Known rows, with every step that occurs:
lagu-mifug: 14  -1  66  -36  -11  14  26  15  -21  -9  -26  30  -56  -51  -36  -29  7  50  8  -5  6  -33  35  -17  29  21  19  10  -48  27  -1  -11  -2  19  -3  6  -30
vuvufit-faror-zeme-milufoz: 10  -17  35  -57  5  -25  -31  14  14  28  -35  54  19  -17  29  -25  -35  -10  -20  -3  -74  29  -11  -58  -8  4  38  47  -37  -14  -60  31  -13  -7  -45  6  -37
senib-zavum-zeme-bivo-mifug-novi: 33  -32  20  -31  29  -18  -48  -12  -38  19  -27  17  -41  28  -20  -5  21  29  11  5  -36  -20  55  -57  -22  -22  0  68  4  0  -4  29  -29  -22  -59  -17  8
datena-vamig: 42  -28  -9  -20  22  -46  -16  8  -24  -13  3  30  32  -23  -4  -26  -11  26  -45  9  -27  7  48  -10  21  1  43  -31  -41  -11  -1  1  5  27  5  17  18
vamig-datena: 10  -23  16  -4  -31  -47  0  -15  -15  -34  -8  8  -73  13  0  -8  -36  32  26  5  -33  -2  37  -23  13  -40  24  34  -14  9  -12  -22  21  -14  -10  19  -43
zeme-milufoz: 34  -41  14  -16  -19  20  6  6  16  14  -18  26  -19  1  -10  2  -50  0  -1  -20  -47  14  -24  -45  6  15  22  18  -35  -9  -21  22  19  -10  4  -18  -6
milufoz-zeme-faror: -10  -25  22  -41  21  -20  -61  26  -46  7  -19  45  41  18  4  1  -28  -33  -17  4  10  -1  -36  -32  -22  27  4  -13  -24  -39  -14  32  -18  21  -6  7  -11
fova-ziver-bivo-mifug: 20  -6  12  32  3  54  -22  10  -3  21  -2  27  -51  0  -50  21  17  64  -17  -20  -78  -2  48  -65  38  -42  12  -5  -6  -4  25  -1  -3  -56  -67  -24  24
senib-zavum: 28  -46  31  -30  -31  4  27  16  -69  -4  -37  14  -14  30  -43  -20  -43  38  -1  14  -17  3  25  -18  -8  2  -10  19  -4  -19  -33  -32  42  -35  -10  -5  -7
senib-zavum-zeme-bivo: 13  -66  15  -47  16  -25  -13  -46  -64  3  -36  28  13  11  3  -41  -21  35  5  28  -24  -44  13  -34  -16  -2  -5  13  -6  43  -65  11  -34  10  -36  -17  4
lagu-mifug-bivo-zeme-zavum: 63  -17  13  -26  -40  -21  7  -33  -60  35  -63  39  -53  -10  -48  -33  -14  69  15  39  3  -26  16  -72  37  23  20  33  -52  18  -25  55  -44  -1  20  48  -10
zavum-zeme-bivo: 2  -48  12  -33  33  -32  -23  -58  -24  6  -17  33  20  -12  11  -44  2  14  3  19  -17  -51  5  -34  -2  -3  4  -4  -17  50  -57  25  -47  24  -29  -17  3
fova-ziver: 22  -27  30  -3  -16  25  -10  17  -16  19  -15  34  -5  12  -54  8  46  -10  -11  19  -32  -11  20  -23  25  -24  -24  2  -30  -17  -31  -18  4  -47  -42  -4  -12
lagu-mifug-bivo-ziver-gezo: 41  2  37  62  31  -27  -2  -6  0  21  1  64  -32  -36  -23  -12  18  -3  -23  -14  -87  -29  46  -49  45  -7  20  41  -28  22  32  30  19  -41  -5  -8  27
mifug-bivo-ziver-gezo: 39  -3  16  76  35  -37  -9  -14  7  28  12  61  -7  -12  -19  -11  12  -25  -27  -14  -94  -12  32  -47  36  -18  10  31  -14  0  22  30  30  -55  -4  -12  40
gezo-ziver-bivo-mifug-novi: 40  16  17  17  23  18  -50  11  1  30  19  12  -65  -21  -42  -9  38  23  -13  -19  -57  9  71  -32  16  -40  24  39  13  -45  23  19  -8  -65  -78  -27  28
novi-mifug-bivo: 27  27  53  -8  26  -6  -3  -8  -33  19  7  46  -38  -43  -23  -6  -33  46  2  -1  -42  -24  21  -23  64  -11  11  -31  -20  -17  -29  12  -10  -21  4  -10  59
zavum-senib: 25  4  1  -22  9  -4  1  -8  5  -26  -19  67  -1  -17  -45  -27  26  28  -30  9  32  -8  51  0  20  -20  -4  36  -48  -3  -38  5  38  -16  -9  -33  0
faror-zeme-bivo: -10  -20  40  -14  13  -24  -46  -26  -26  15  -23  73  25  -20  22  -47  5  33  -9  9  -41  -16  -1  -49  -19  -8  17  18  2  33  -81  13  -48  10  -34  -23  -25
senib-zavum-zeme: 24  -57  19  -74  13  -16  6  -25  -51  3  -59  4  14  25  -24  -51  -34  17  -4  21  -17  -9  30  -6  8  6  -13  19  -5  -7  -46  9  -3  -6  -48  13  -1
vamig-datena-nopanit-bivo-zeme-zavum: 50  -16  -33  -34  -58  -37  -7  -49  -84  25  -85  20  -58  61  -50  -9  -41  47  -11  25  0  25  -14  -71  -5  -26  53  32  -41  36  -53  54  -23  15  23  52  -11
vamig-datena-nopanit-bivo: 20  17  -1  -50  -19  -27  -6  -34  -54  3  -25  -1  -62  36  -7  9  -36  10  -31  -27  -33  31  -3  -19  -11  -77  67  -8  -23  52  -41  -8  34  -3  7  8  21
bivo-mifug: 4  0  18  9  -4  20  4  15  10  3  -21  31  -41  9  -57  -3  -16  51  6  -24  -11  8  30  -39  1  -14  10  15  -16  7  18  17  8  3  -23  -3  0
vuvufit-faror: -5  9  30  -39  19  -69  11  8  -12  7  10  22  15  -21  -4  -24  7  -22  -10  29  -6  -21  31  -20  -2  -12  10  0  -55  -14  -26  -27  15  -17  -31  25  -21
vamig-datena-nopanit-bivo-ziver: 30  21  -1  51  -15  -19  -26  -35  -31  23  -44  26  -27  37  -40  11  -17  15  -27  -42  -44  28  20  -52  7  -81  52  22  -37  55  -10  31  23  37  -3  16  17
vamig-datena-nopanit: 47  -32  7  -48  -10  -57  32  -12  -15  -33  -17  -3  -53  28  22  -4  -28  -15  -2  -13  -8  26  29  7  -10  -34  48  3  -36  49  -26  -20  31  -18  11  -1  7
nopanit-datena: -21  -39  41  -51  19  24  1  -9  -29  -16  -25  -5  -10  14  -21  -1  7  4  51  -38  -8  11  22  8  1  -13  16  17  3  3  -6  -10  24  -49  19  4  -15
milufoz-zeme-faror-vuvufit: 6  -6  15  -42  18  -7  -93  45  -12  26  -47  42  -13  17  1  -35  -55  -33  3  44  -6  0  -40  -2  5  40  4  -1  -32  -22  -54  49  -61  61  -11  -32  -34
bivo-mifug-lagu: 16  12  -4  20  -19  21  11  42  14  13  21  32  -94  -6  -69  22  -14  32  -14  -21  11  28  31  -3  27  -46  29  42  -21  -17  26  -6  5  -7  4  -25  22
novi-mifug-bivo-zeme-faror-vuvufit: 15  41  -1  -17  14  -20  -67  30  -41  33  -80  45  -49  -1  -18  -34  -77  7  -6  38  -17  -11  -34  -32  40  41  -11  -7  -56  -1  -54  87  -90  47  -14  -23  25
milufoz-zeme-bivo: -15  -68  21  -25  21  -31  -45  -22  -29  12  16  63  21  -7  15  -12  -11  34  7  20  -4  -29  -9  -31  -28  -3  14  0  -11  11  -50  -4  -23  35  1  -27  -19
zeme-zavum: 60  -30  25  -7  -36  12  -1  -17  -37  19  -36  30  -15  19  -62  -28  -4  14  12  41  -3  -10  2  -42  19  20  27  10  -21  -10  -44  17  -7  -5  25  27  -40
novi-mifug-lagu: 15  19  14  13  -1  17  13  43  -27  12  16  54  -79  -25  -76  20  -31  32  -28  -2  14  17  11  18  60  -17  26  5  -33  -46  -20  -12  -15  12  24  -33  38
novi-mifug-bivo-ziver-gezo: 34  8  27  80  45  -26  -11  -3  -9  27  1  78  -15  -18  -39  -2  -3  -4  -34  -15  -95  -13  29  -47  52  -9  13  21  -19  -7  11  43  12  -35  -2  -17  53
faror-zeme-zavum: 48  -19  42  -27  -25  6  -39  -16  -33  30  -65  62  10  12  -36  -54  1  21  -1  39  -28  17  3  -51  13  17  37  36  0  -16  -81  34  -41  1  -7  30  -60
ziver-fova: 10  -34  -1  26  19  25  10  30  -1  -8  9  40  -37  -21  -29  -13  -61  21  -21  19  -22  -19  25  -7  27  31  -2  -5  -7  -34  8  -35  52  0  0  -13  3

Rows:
13  -38  -10  107  20  23  -23  6  -5  8  -2  69  -18  -18  -38  -3  -47  38  -19  8  -43  -39  36  -55  21  9  0  19  -18  14  13  -2  25  45  -5  -24  6 | zeme-bivo-ziver-fova
33  -56  5  -56  12  5  -10  -24  19  18  -41  17  4  2  4  -22  -46  -13  -1  -14  -49  7  -18  -37  19  17  20  22  -32  -1  -32  52  -9  10  -25  -5  -2 | zavum-zeme-milufoz
16  36  -28  -45  -1  -20  -62  20  -44  35  -93  20  -39  38  -13  -33  -65  -28  -33  23  2  19  -55  -24  -5  20  15  -10  -60  32  -63  82  -64  52  -8  -23  19 | datena-nopanit-bivo-zeme-faror-vuvufit
44  -77  8  -70  -7  12  -2  -13  -21  14  -60  11  -2  24  -4  -19  -68  8  -2  -3  -56  12  -9  -41  5  22  11  37  -22  -4  -41  38  3  -5  -30  -6  -1 | senib-zavum-zeme-milufoz
18  -23  16  -63  13  -16  -30  2  -82  -2  -71  11  33  34  -8  -27  -40  -35  -20  12  -9  -19  -11  -37  -9  30  -15  1  -17  -4  -32  47  -27  -4  -44  14  13 | senib-zavum-zeme-faror
21  22  5  -51  1  -1  1  -26  -45  26  -25  9  -19  24  -25  -3  -19  -7  -47  -30  -14  28  -18  -13  -11  -49  56  -34  -27  37  -47  1  33  -4  11  -5  43 | datena-nopanit-bivo
31  -51  -31  1  -23  15  -9  -9  -9  38  -39  27  -27  4  -8  16  -38  40  -32  -13  -78  16  -17  -89  27  -1  9  16  -50  -17  -11  42  -12  -42  -40  -16  23 | fova-ziver-bivo-zeme-milufoz
2  -6  -34  14  -10  -14  1  -20  -30  28  -24  27  -21  -33  -37  -50  -22  59  -40  -4  -20  15  23  -35  23  -12  6  -2  -21  -23  -18  36  -22  -34  -62  -3  39 | gezo-ziver-bivo-zeme
13  -48  -14  84  42  14  -33  -12  -3  10  -15  64  -3  -18  -29  -16  -43  30  -19  13  -45  -45  37  -50  27  12  -2  22  -16  19  5  16  6  56  -25  -16  11 | zavum-zeme-bivo-ziver-fova
22  -64  -14  71  27  16  -24  -4  -34  7  -32  59  -7  0  -37  -15  -62  45  -21  21  -51  -40  44  -51  15  12  -10  34  -8  15  -1  7  16  46  -29  -15  11 | senib-zavum-zeme-bivo-ziver-fova
44  21  56  61  1  -5  -12  -16  -3  30  -18  46  -28  -48  -36  -15  11  46  11  -24  -44  -34  61  -59  58  -27  14  29  -47  35  25  31  -3  17  -11  15  15 | lagu-mifug-bivo-ziver
28  -6  9  -60  15  -3  -67  25  -39  19  -86  15  -19  29  -9  -58  -65  -32  1  51  -22  -12  -20  -5  16  43  -11  10  -27  4  -65  60  -68  38  -41  -22  -15 | senib-zavum-zeme-faror-vuvufit
-1  8  -26  9  2  -27  -28  -3  -66  16  -47  22  8  9  1  -9  -34  5  -44  -7  -15  -11  -24  -80  8  23  -3  -21  -40  -18  4  55  -35  -25  -30  8  36 | ziver-bivo-zeme-faror
39  18  70  -37  2  -7  12  -10  -17  15  8  24  -62  -71  2  -26  1  48  18  -4  -32  -46  46  -25  53  -6  20  2  -36  29  5  -6  1  -27  -3  7  20 | lagu-mifug-bivo
2  -11  20  58  47  -70  -41  -12  -7  26  -10  94  35  -13  3  -27  28  -26  -44  10  -94  -16  25  -68  -8  -14  20  54  -22  26  -27  35  -13  -18  -41  -15  -6 | vuvufit-faror-zeme-bivo-ziver-gezo
-20  -7  41  -37  27  -63  -47  -22  -30  18  -10  72  36  -32  37  -48  13  15  -15  31  -43  -28  12  -54  -28  -15  23  22  -20  35  -85  2  -51  8  -51  -7  -32 | vuvufit-faror-zeme-bivo
24  -16  10  81  26  -27  -3  0  8  15  -8  64  4  7  -40  -12  12  -27  -35  -12  -71  -2  23  -40  19  -4  8  36  -18  -6  15  26  30  -33  -6  -14  11 | bivo-ziver-gezo
22  23  14  -19  4  4  -64  39  -11  19  -55  26  -31  11  -12  -42  -48  -40  2  39  -14  -11  -31  -9  16  39  -3  -8  -37  0  -50  47  -53  35  -10  -35  -22 | zeme-faror-vuvufit
2  30  -1  -10  10  -40  -28  7  -79  18  -57  46  -4  1  -16  1  -48  11  -25  -2  2  -16  -28  -72  16  26  -14  -16  -52  -12  -13  82  -52  -1  -11  17  59 | novi-mifug-bivo-zeme-faror
24  -16  19  -18  44  -24  -57  -20  -6  23  -11  22  -35  10  -13  -8  39  12  14  -1  -31  -25  48  -54  -11  -22  4  53  -5  1  2  40  -40  -12  -57  -18  8 | zavum-zeme-bivo-mifug-novi
12  -3  -13  -11  -4  -61  12  -31  -26  31  -29  26  -20  -13  -6  -29  -29  46  -6  3  -6  -8  14  -51  23  -12  -15  10  -39  -5  -9  38  -11  -27  -10  23  42 | mifug-bivo-zeme
35  29  42  84  20  -4  -24  -13  -17  37  -20  62  -7  -26  -54  0  -13  45  -1  -22  -51  -14  41  -55  67  -29  6  5  -35  -1  -1  47  -11  24  -6  3  45 | novi-mifug-bivo-ziver
12  -30  23  -13  36  -23  -70  3  -9  25  8  39  -32  12  -11  14  31  27  13  -1  -24  -10  37  -53  -27  -24  12  57  -1  -19  8  22  -25  -4  -36  -25  -4 | milufoz-zeme-bivo-mifug-novi
-4  -26  6  -12  25  -1  -23  -29  -4  6  -31  39  -22  3  -28  -18  -8  57  11  -8  -20  -28  25  -56  -11  -16  10  19  -10  56  -12  47  -44  32  -46  -15  9 | zavum-zeme-bivo-mifug
36  24  7  -29  9  -25  -46  -6  -26  14  -16  -2  -95  42  -21  29  10  11  -7  -28  -42  27  45  -45  -17  -75  49  57  -7  8  14  19  12  -28  -33  0  17 | vamig-datena-nopanit-bivo-mifug-novi
61  2  -43  -49  -20  -12  -5  -43  -53  4  -82  67  -14  30  -72  -20  12  46  -52  26  50  19  22  -39  2  -24  30  49  -71  31  -69  61  7  6  17  -1  18 | datena-nopanit-bivo-zeme-zavum-senib
7  -3  13  -47  31  -22  -40  -9  -41  4  -52  16  39  16  -1  -30  -15  -54  -18  3  0  -23  -20  -32  3  29  -5  -15  -28  -3  -23  60  -43  8  -36  17  11 | zavum-zeme-faror
-18  19  54  -59  27  -63  -36  7  -7  21  -27  60  43  -27  23  -59  11  -7  -26  21  -40  14  27  -27  -9  -14  22  29  -23  -21  -69  0  -25  -11  -65  24  -46 | vuvufit-faror-zeme
28  -22  -7  -19  -9  -11  2  -8  -18  31  -47  46  -38  -12  -11  10  -79  54  -8  -18  -48  12  -28  -77  30  15  12  20  -58  -10  -21  72  -21  -1  1  -4  46 | novi-mifug-bivo-zeme-milufoz
12  0  -9  28  -16  15  -3  24  -1  13  26  45  -91  -10  -52  24  -12  47  -9  -14  4  5  23  -21  12  -47  31  43  -18  18  10  -2  -19  4  6  -42  26 | zeme-bivo-mifug-lagu
45  7  17  -56  1  -25  -40  -15  -21  -3  -57  98  24  -12  -40  -50  43  26  -34  57  12  0  55  -32  12  -13  26  71  -50  -4  -87  33  -11  -8  -27  5  -47 | vuvufit-faror-zeme-zavum-senib
